What can hang from each mark
z174: z176
z465: z176
z952: z82
z780: z817
z981: z788
z82: z176
z176: z82 z230 z465 z817 z952 z981

Every row comes from one small tree of marks. The marks that hang from a mark follow it in brackets, in the order of their numbers. Every link used is in the known rows. Which tree was each row made from?
Known rows
z176{z230 z817 z952 z981}: [-0.25, +0.18, -0.96, -0.12, +0.51, +1.25, -0.89, -1.49, +0.17, -1.32, -0.59, -0.48, +0.83, -0.06, -0.23, +1.41, +0.11, +1.05]
z82{z176{z230 z981{z788}}}: [+0.12, -1.83, +1.08, +4.59, -0.37, -1.32, +0.61, -2.39, -0.74, +0.05, +0.14, +3.83, -1.38, -0.85, +0.19, -3.39, -0.25, +1.77]
z952{z82{z176{z465}}}: [+1.98, +1.51, +0.29, +1.73, -2.68, -0.99, +1.64, +2.36, -1.61, +1.42, +0.79, +0.11, -0.06, +0.05, +0.29, -2.10, +1.28, -1.56]
z176{z465}: [-0.23, -0.89, +0.07, +1.94, -2.42, -1.19, -1.09, +0.74, +0.16, -0.98, -0.13, -1.85, +1.61, +4.47, -1.03, -5.13, +1.87, -0.37]
z176{z82 z230 z817 z952}: [+0.18, +0.38, +0.30, -4.10, +4.05, +0.16, -0.32, -0.18, -1.45, +0.01, -0.53, -2.38, +0.91, +0.22, +1.13, +3.94, -0.70, -0.18]
z465{z176{z82 z230 z952}}: [-0.92, -2.27, -0.57, -5.73, +0.36, +0.06, +1.36, -0.39, -0.24, +0.07, +0.26, +0.82, -3.15, +1.35, +1.38, -1.29, -0.30, -0.59]
z465{z176{z817 z952{z82} z981}}: [+0.51, -0.03, -0.35, +0.50, +3.34, -0.24, +1.79, +0.80, +0.90, +1.28, +0.04, +4.08, -2.88, -0.80, -0.83, +0.43, -0.54, -0.60]
z176{z817 z952{z82}}: [+1.08, +2.42, +0.85, +2.38, +5.73, -0.95, +0.67, +2.59, -0.75, +1.90, -0.77, +1.26, +0.37, +0.79, -0.20, +3.52, +0.56, -1.22]
z465{z176{z230 z952}}: [-1.87, -2.67, -0.48, -0.85, -2.45, +0.16, +0.43, -0.61, +1.01, -0.93, +0.01, +0.66, -2.41, +1.30, +0.55, -1.94, +0.39, -0.13]
z174{z176{z817 z952}}: [-1.25, +1.36, +2.70, +2.16, +2.33, -0.95, -1.14, +2.46, +1.48, +2.09, -0.41, +1.40, +0.33, -3.69, -1.18, +4.18, -0.35, -0.35]
z174{z176{z230 z952 z981}}: [-1.01, +1.50, -1.08, -0.15, -3.75, +2.35, -0.60, +0.39, +1.76, +1.15, +0.16, +2.38, -1.83, -1.65, +0.26, -0.41, -0.17, +0.53]
z82{z176{z230 z465}}: [+0.33, -0.96, -0.20, +0.20, -6.68, +0.01, -0.39, -0.47, -0.82, -1.64, +0.75, -3.60, +1.37, -0.53, +0.69, -2.11, +0.88, -0.16]
z82{z176{z230 z817 z952 z981}}: [+0.60, -0.31, -0.10, -0.81, -1.03, +1.13, -0.12, -1.45, -1.42, -0.72, +0.13, +0.33, -0.24, -4.89, -0.03, +2.88, -0.46, +0.97]
z82{z176{z465 z817}}: [+0.55, -1.05, +2.13, +1.50, -1.80, -1.90, -0.69, +0.34, -0.98, -1.03, +0.42, -2.80, +2.48, -2.83, -1.18, +0.49, +0.25, -0.16]
z465{z176{z952 z981}}: [-0.95, -2.81, -0.71, -0.49, -0.40, +0.16, +0.65, -0.58, +0.97, +0.03, +0.04, +5.37, -4.40, +1.11, -1.61, -5.16, +0.69, +0.35]
z465{z176{z230 z817}}: [-2.85, -3.08, +0.80, +3.93, -0.95, -0.78, -0.45, -1.38, +2.18, -1.64, -0.26, -2.53, +1.41, -0.34, -0.46, +0.48, +0.52, +0.06]
z780{z817}: [-2.32, -2.14, +1.49, +5.86, -1.33, -2.17, -1.07, +0.10, -0.10, -0.09, -0.64, +3.03, +3.16, +5.09, -2.10, -4.45, +2.49, -1.17]
z176{z230}: [-1.74, -0.89, -0.66, +4.69, -1.66, +0.50, -0.74, -0.39, +0.29, -0.80, -0.77, -1.47, +1.78, +3.41, +0.01, -2.29, +2.20, -0.04]

Which tree is each row?
[+0.46, -0.70, +1.22, +1.20, +6.16, -1.77, -0.05, -2.68, -0.36, -0.02, -0.44, +0.78, +0.66, +1.71, +0.52, -0.54, -1.88, +1.79]
z176{z82 z230 z817 z981{z788}}
[-1.70, +1.39, +0.47, +0.75, -2.72, +1.08, -0.79, +1.59, +1.49, +1.58, -0.05, +0.60, -0.94, -1.27, +0.74, +1.47, +0.18, -0.21]
z174{z176{z230 z952}}
[+2.36, +2.81, +0.47, -1.35, +2.13, -1.28, +0.36, +2.47, -0.37, +0.63, -0.03, -1.93, +0.98, +1.74, +0.41, +2.11, -0.37, -1.13]
z176{z465 z817 z952{z82}}
[+1.24, +2.83, -1.83, +0.56, +1.72, +1.68, +0.67, +0.08, -0.31, +0.63, -0.40, +0.27, +0.03, +0.40, +0.86, +2.98, -0.25, -0.04]
z176{z230 z817 z952{z82} z981}
[+2.11, +0.67, -2.69, -9.09, -2.69, +1.70, -0.03, -1.04, -1.45, -1.17, +0.69, -1.56, -1.05, +3.22, +1.50, -3.37, -0.56, +0.44]
z176{z82 z230 z465 z952 z981}
[-0.76, +0.12, +0.40, +0.79, +1.57, +0.01, -1.10, -0.25, -0.01, -1.07, -0.80, -2.40, +1.71, +0.27, +0.33, +3.28, +0.47, +0.28]
z176{z230 z817 z952}
[-0.41, +2.19, +1.20, -2.70, -4.28, +0.11, -1.91, +1.06, +2.08, -0.62, +0.47, -4.67, +1.72, -2.80, +0.95, +4.28, -2.02, +0.04]
z174{z176{z230 z465 z817 z952}}
[-0.05, -2.32, +0.28, -4.91, +4.74, -0.40, +0.96, -0.82, -0.06, +0.28, +0.16, +3.32, -3.13, -1.28, -1.06, -0.60, -1.34, +0.21]
z465{z176{z82 z817 z952 z981}}
[-2.10, +0.85, -0.89, +4.53, -4.62, +2.10, -0.93, +0.04, +2.24, +0.95, +0.15, +1.32, +0.03, -1.03, -0.52, -1.81, +0.47, +0.56]
z174{z176{z230 z981}}
[+1.29, +1.42, +0.25, +5.36, +2.79, -0.03, +1.72, +0.79, -1.47, +2.18, +0.10, +3.03, +0.07, -3.64, -1.13, +1.64, +0.67, -0.58]
z952{z82{z176{z817 z981}}}
[+2.07, +1.63, +0.46, +2.88, +6.46, -1.89, +1.78, +1.03, -0.59, +2.72, -0.51, +7.41, -3.75, +3.79, +0.26, -3.01, -0.25, +0.62]
z176{z952{z82} z981{z788}}
[+0.72, +2.68, -0.44, +1.33, +2.88, +0.34, +0.54, +1.46, -0.35, +0.82, -0.62, -1.79, +1.03, +0.67, +1.41, +4.84, +0.27, -0.88]
z176{z230 z817 z952{z82}}
[+0.04, -0.14, +0.25, +0.92, +3.48, +0.08, -0.80, -0.28, -0.23, -0.27, -0.80, +2.39, +0.19, +0.09, -1.76, +0.00, +0.41, +0.61]
z176{z817 z952 z981}
[-0.86, +1.64, -0.19, +1.06, -5.73, +1.14, -1.91, -0.66, +2.90, -1.16, +0.64, -3.80, +2.64, -2.44, -0.27, +0.71, -1.38, +0.81]
z174{z176{z230 z465 z817 z981}}
[-0.63, -2.51, +0.45, -4.71, +3.26, -1.15, +1.42, +0.78, -0.67, +1.21, +0.10, +3.49, -3.78, +1.47, -0.17, -2.66, -0.01, -0.84]
z465{z176{z82 z952}}
[+0.83, +0.07, +1.18, -2.03, +0.83, -1.62, -1.41, +0.86, -0.11, -1.31, -0.19, -2.55, +1.70, +1.33, -0.68, +0.54, -0.26, -0.05]
z176{z465 z817 z952}
[-1.92, -3.33, +0.44, +4.28, +1.33, -0.73, -0.20, -1.44, +1.99, -0.91, -0.15, +2.22, -0.43, -0.54, -2.53, -2.75, +0.45, +0.54]
z465{z176{z817 z981}}
[+1.33, +1.14, -0.88, +4.83, +0.36, +0.72, +2.28, +1.30, -1.78, +2.74, +0.36, +5.04, -1.78, -1.21, -0.78, -2.48, +1.94, -0.77]
z952{z82{z176{z981}}}
[+1.41, +0.07, +0.85, -3.83, -3.84, -0.39, -0.69, -0.39, -1.29, -2.00, +0.62, -4.59, +1.42, -3.59, +1.06, +3.50, -1.14, +0.20]
z82{z176{z230 z465 z817 z952}}
[-0.92, -1.00, +1.34, +4.38, -0.92, -0.39, -0.44, -0.83, -0.80, -0.80, -0.20, -2.46, +2.45, -3.90, -0.12, +3.25, +0.71, +0.05]
z82{z176{z230 z817}}
[+1.14, +0.27, -1.36, -4.16, -1.16, +0.85, -0.89, -1.95, -0.32, -2.08, +0.33, -4.63, +2.62, +1.62, +0.48, -0.89, -1.18, +0.72]
z176{z82 z230 z465 z817 z981}
[+2.23, +0.44, -0.36, -7.64, +2.65, -0.15, -0.47, -0.31, -1.40, -0.55, +0.34, -0.80, -0.06, +1.03, -0.38, -0.71, -1.62, +0.37]
z176{z82 z465 z817 z952 z981}
[-1.37, -2.55, -0.77, -1.58, +1.15, +0.71, +0.59, -2.64, +0.96, -1.08, +0.35, -0.67, -0.27, -0.72, -0.16, -0.71, -0.98, +0.45]
z465{z176{z82 z230 z817 z981}}
[-0.48, -0.26, +0.10, +1.40, -2.99, -0.37, -1.99, -0.97, +0.82, -2.71, -0.15, -6.65, +4.39, +2.03, +0.17, +0.29, +0.08, +0.22]
z176{z230 z465 z817}
[-0.70, +2.00, +0.37, -4.26, +0.06, +1.05, +0.08, +1.94, +0.06, +2.37, +0.26, +0.71, -1.62, -1.33, +1.59, +2.27, -0.72, -0.58]
z174{z176{z82 z230 z952}}
[+0.23, -0.01, -2.68, -1.07, -1.95, +1.71, +2.25, +0.04, +0.94, +0.62, +0.38, +3.51, -3.70, +1.46, +1.10, -2.21, +0.22, -0.41]
z465{z176{z230 z952{z82} z981}}
[+1.71, +2.06, +0.26, +1.16, -2.98, -0.36, +0.77, +0.74, -0.96, -0.31, +0.77, -4.85, +2.59, -2.43, +1.51, +3.47, -0.32, -0.88]
z952{z82{z176{z230 z465 z817}}}
[+0.71, +0.35, -2.16, -5.19, +1.10, +2.11, +0.46, -0.74, -1.54, +0.32, -0.22, +1.56, -1.92, +2.37, +0.96, -1.95, +0.11, +0.44]
z176{z82 z230 z952 z981}
